Each row was made from one small tree. The marks that hang from a mark follow it in brackets, in the order of their numbers. Every link used is in the known rows. Write each row's tree.
Known rows
Z_28(Z_769(Z_436)): [37 21 -26 -61 26 -35 -24 23 37 -22 -53 -1 1 8 5 -11 25 -20 17 -18 -39 -12 2]
Z_926(Z_28(Z_541(Z_436))): [-22 -15 -32 -27 10 -17 38 9 32 -25 -33 2 -45 4 -8 -1 1 -7 9 -10 -17 22 -6]
Z_28(Z_541 Z_769(Z_608)): [18 10 -29 -45 19 1 -6 11 40 -28 -41 4 -16 36 32 -13 26 6 22 -14 -37 18 -38]
Z_436(Z_28 Z_926): [28 -19 -20 -23 27 -43 -16 8 46 -39 -38 -1 -30 35 -18 0 20 -22 22 -26 -42 23 14]
Z_254(Z_769(Z_436)): [24 14 -15 -44 22 -7 -1 21 27 -10 -46 1 3 17 -7 0 15 -29 30 -16 -20 -11 -5]
Z_926(Z_28 Z_541(Z_254(Z_769) Z_436)): [21 -6 -35 -10 1 9 13 12 19 1 -49 -23 -20 -9 -18 -10 15 -14 17 -18 -9 -5 53]
Z_541(Z_254): [10 25 -27 -2 9 -3 -9 10 35 -26 -37 -27 -3 4 1 -1 33 -1 21 -26 -22 9 33]
Z_541(Z_436): [8 -29 -31 -6 1 -7 13 7 39 -24 -40 5 -25 0 -17 -3 12 4 0 -27 -19 3 4]
Z_541(Z_254 Z_436(Z_926)): [11 -47 -27 -14 -5 -15 9 11 36 -22 -41 -4 -18 12 -7 8 22 19 18 -23 -29 6 28]
Z_769(Z_436(Z_28) Z_608(Z_254)): [56 57 -32 -19 39 -35 -13 18 44 -30 -26 -15 27 44 -7 1 41 -7 26 -34 -26 32 9]
Z_769(Z_436 Z_608(Z_28 Z_254 Z_541)): [34 64 -42 -67 39 -38 -16 -6 42 -3 -25 -16 52 37 -3 2 38 54 22 -11 -32 25 -12]
Z_28(Z_541(Z_254 Z_436)): [-17 -7 -31 12 -11 10 12 9 29 -32 -27 -16 -16 -3 5 5 14 41 12 -23 -19 6 6]
Z_436(Z_926(Z_28 Z_541(Z_254))): [28 -8 -26 -47 24 -30 3 12 33 -8 -49 -28 -20 23 -16 -11 39 -3 33 -11 -43 15 65]
Z_436(Z_28(Z_541(Z_254)) Z_926): [3 5 -21 -5 16 -25 -17 11 35 -47 -26 -23 -21 33 4 8 23 14 34 -23 -41 25 14]
Z_436(Z_28(Z_769) Z_926(Z_541)): [60 -28 -31 -52 25 -47 -47 10 45 -31 -54 -6 -27 30 -15 -19 24 -1 14 -24 -62 1 28]
Z_254(Z_541 Z_769): [-1 21 -14 -49 25 9 0 -7 34 -16 -52 -14 -8 -9 -6 6 18 -51 23 -30 -18 10 18]
Z_436(Z_28(Z_769) Z_926): [39 -20 -27 -48 29 -52 -38 12 46 -39 -50 2 -33 27 -1 -7 17 -32 15 -24 -51 17 10]
Z_254(Z_541(Z_436(Z_28 Z_926)) Z_769): [15 -30 -17 -33 16 -17 -2 -5 36 -30 -49 5 -30 0 -22 16 3 -55 18 -38 -26 12 24]
Z_254(Z_769(Z_608(Z_541))): [24 5 -23 -48 21 12 5 1 36 1 -35 -10 12 42 5 -2 26 19 35 -14 -16 28 -13]
Z_436(Z_926(Z_28(Z_541))): [-15 -26 -18 -71 30 -38 28 9 38 -21 -39 1 -44 38 0 1 13 -11 32 1 -40 36 -6]
Z_254(Z_769(Z_608(Z_541 Z_926(Z_28)))): [29 -11 -29 -27 29 -6 30 5 22 2 -36 -17 -9 55 10 -8 12 15 40 -6 -15 35 -24]
Z_28(Z_541 Z_769(Z_436 Z_608)): [32 31 -25 -58 25 -14 -7 26 35 -24 -42 6 4 40 29 -10 32 1 31 -13 -41 1 -37]
Z_769(Z_436(Z_28 Z_926(Z_541))): [62 -4 -19 -40 28 -51 -27 19 40 -28 -42 -8 -4 41 -35 -10 32 3 31 -25 -58 -8 29]
Z_254(Z_541(Z_436)): [-5 -1 -24 -26 10 -7 14 -8 42 -27 -45 -6 -15 -21 -20 6 19 -22 3 -39 -21 6 28]
Z_436(Z_926(Z_28(Z_541(Z_254) Z_769))): [-5 -3 -27 -72 25 -37 -4 17 30 -22 -50 -16 -33 20 28 -1 21 -10 33 0 -42 27 19]

Write each row's tree
[48 -26 -23 -26 24 -38 -24 6 45 -32 -42 -9 -24 39 -32 -12 28 9 21 -26 -54 9 30] => Z_436(Z_28 Z_926(Z_541))
[7 1 -29 -75 21 -12 -9 -9 38 3 -34 -30 26 19 -8 9 13 63 17 -12 -14 45 10] => Z_608(Z_254(Z_769) Z_541)
[14 12 -33 -38 18 -4 22 -12 48 -17 -39 -11 15 4 -7 10 35 5 6 -41 -16 39 23] => Z_769(Z_608(Z_254(Z_541(Z_436))))
[-20 39 -27 -21 21 -10 15 12 28 -26 -31 -32 -23 9 10 -1 23 -12 29 -10 -19 28 24] => Z_926(Z_28(Z_541(Z_254)))
[28 -14 -36 12 -11 6 -4 9 32 -18 -40 -24 -4 -7 -21 -11 29 41 6 -31 -27 -15 48] => Z_926(Z_541(Z_254 Z_436))
[33 23 -35 -54 40 -24 5 16 41 -13 -53 0 -26 26 19 -19 32 -62 22 -13 -26 27 5] => Z_926(Z_28(Z_769(Z_608)))
[11 -12 -32 -27 28 -41 18 1 30 -14 -32 -29 -15 30 -10 -9 7 40 22 -8 -27 32 0] => Z_608(Z_541 Z_926(Z_28))
[11 28 -40 39 11 13 3 -1 20 -37 -26 -14 -8 43 33 -8 20 47 28 -15 -33 1 -54] => Z_769(Z_608(Z_28(Z_541(Z_254)) Z_926))
[55 22 -45 40 11 11 -13 -2 23 -23 -39 -24 3 40 7 -25 36 47 23 -23 -41 -19 -12] => Z_769(Z_608(Z_28 Z_926(Z_541(Z_254))))
[4 -31 -29 -28 10 -31 26 15 33 -14 -44 -7 -34 9 -9 5 21 -21 23 -15 -24 20 46] => Z_541(Z_254 Z_436(Z_926(Z_28)))
[-6 16 -31 -67 31 -30 1 12 34 -25 -47 -6 -39 8 17 -12 9 -23 16 -4 -33 24 -6] => Z_926(Z_28(Z_541 Z_769))
[12 49 -26 -45 14 -19 -26 26 26 -30 -41 -22 11 6 26 -2 27 16 28 -15 -37 -10 2] => Z_28(Z_541(Z_254) Z_769(Z_436))
[61 3 -40 -1 27 -33 -30 5 36 -34 -33 -20 -2 50 15 -16 18 44 21 -27 -40 25 -25] => Z_436(Z_28(Z_769(Z_608(Z_541 Z_926))))
[1 48 -28 23 13 -9 -21 9 32 -50 -20 -33 -13 13 4 2 22 5 24 -30 -26 19 16] => Z_436(Z_28(Z_541(Z_254)))
[-3 27 -31 -30 9 -3 -25 12 32 -33 -41 -24 -10 3 29 -5 22 21 19 -16 -34 7 5] => Z_28(Z_541(Z_254) Z_769)
[4 19 -31 -41 40 -41 23 -11 33 -21 -44 -37 -5 6 -9 3 16 2 13 -27 -25 47 28] => Z_608(Z_254(Z_541) Z_926(Z_28))
[3 -42 -25 -35 8 -10 26 16 23 -2 -50 -2 -34 8 -3 9 8 -37 30 -11 -13 16 34] => Z_541(Z_254(Z_769) Z_436(Z_926(Z_28)))
[15 6 -27 -29 18 -34 -41 14 35 -47 -39 -18 -24 25 22 2 19 4 27 -20 -48 18 11] => Z_436(Z_28(Z_541(Z_254) Z_769) Z_926)
[61 -27 -22 -94 24 -47 -29 23 38 -11 -64 0 -1 30 -9 -17 34 17 26 -11 -66 -21 17] => Z_28(Z_769(Z_436(Z_926(Z_541))))
[49 83 -29 -3 27 -27 -27 18 35 -26 -17 -39 40 37 -2 2 51 17 43 -33 -27 18 34] => Z_769(Z_436(Z_28) Z_608(Z_541(Z_254)))
[29 -23 -15 -92 28 -32 0 16 34 -1 -48 -1 17 39 -6 14 19 15 33 -9 -33 21 1] => Z_608(Z_254(Z_769(Z_436(Z_926))))
[17 -11 -27 1 4 5 -6 2 16 -11 -34 -41 12 24 8 2 9 70 32 -16 -18 11 0] => Z_608(Z_541(Z_254(Z_769)) Z_926)
[21 -20 -36 -25 11 -20 23 8 36 -9 -46 -6 -34 -2 -34 -19 17 -5 3 -18 -25 2 38] => Z_926(Z_28 Z_541(Z_436))
[14 30 -44 -68 28 -36 -44 -13 40 -16 -44 -11 0 -1 5 -12 12 26 2 -9 -41 3 -9] => Z_608(Z_28(Z_769) Z_541)
[26 91 -33 -64 47 -27 -9 -11 41 -16 -40 -13 41 13 -2 6 45 -22 20 -30 -33 16 7] => Z_769(Z_436 Z_608(Z_28 Z_254(Z_541)))
[42 -23 -28 25 0 20 -9 9 14 -14 -47 -35 -2 23 -1 -15 16 51 28 -22 -28 -17 9] => Z_608(Z_926(Z_541(Z_254(Z_769))))
[2 37 -45 -64 30 -37 -24 -23 44 -11 -28 -26 23 10 -13 3 18 69 0 -12 -30 34 3] => Z_608(Z_28 Z_254 Z_541)
[12 15 -5 -106 47 -39 20 11 27 -1 -60 -3 -9 12 -11 12 22 -87 46 -13 -31 13 34] => Z_254(Z_541 Z_769(Z_436(Z_926(Z_28))))
[-6 55 -19 -41 23 -9 13 26 12 -12 -38 -25 -2 12 14 6 16 -34 46 -5 -13 5 11] => Z_926(Z_28(Z_541(Z_254(Z_769(Z_436)))))
[-22 1 -30 -11 1 14 30 13 15 -14 -36 -13 -31 -4 8 6 1 -15 24 -10 -1 14 10] => Z_926(Z_28(Z_541(Z_254(Z_769) Z_436)))
[9 75 -38 -41 20 -25 -42 12 23 -32 -41 -14 8 -3 27 -5 20 4 20 -10 -43 -24 -16] => Z_608(Z_28(Z_541(Z_254) Z_769(Z_436)))
[15 -2 -22 -25 12 28 25 -4 34 -12 -49 6 -8 4 -1 6 22 -46 20 -37 -9 10 4] => Z_254(Z_541(Z_436) Z_769(Z_608))
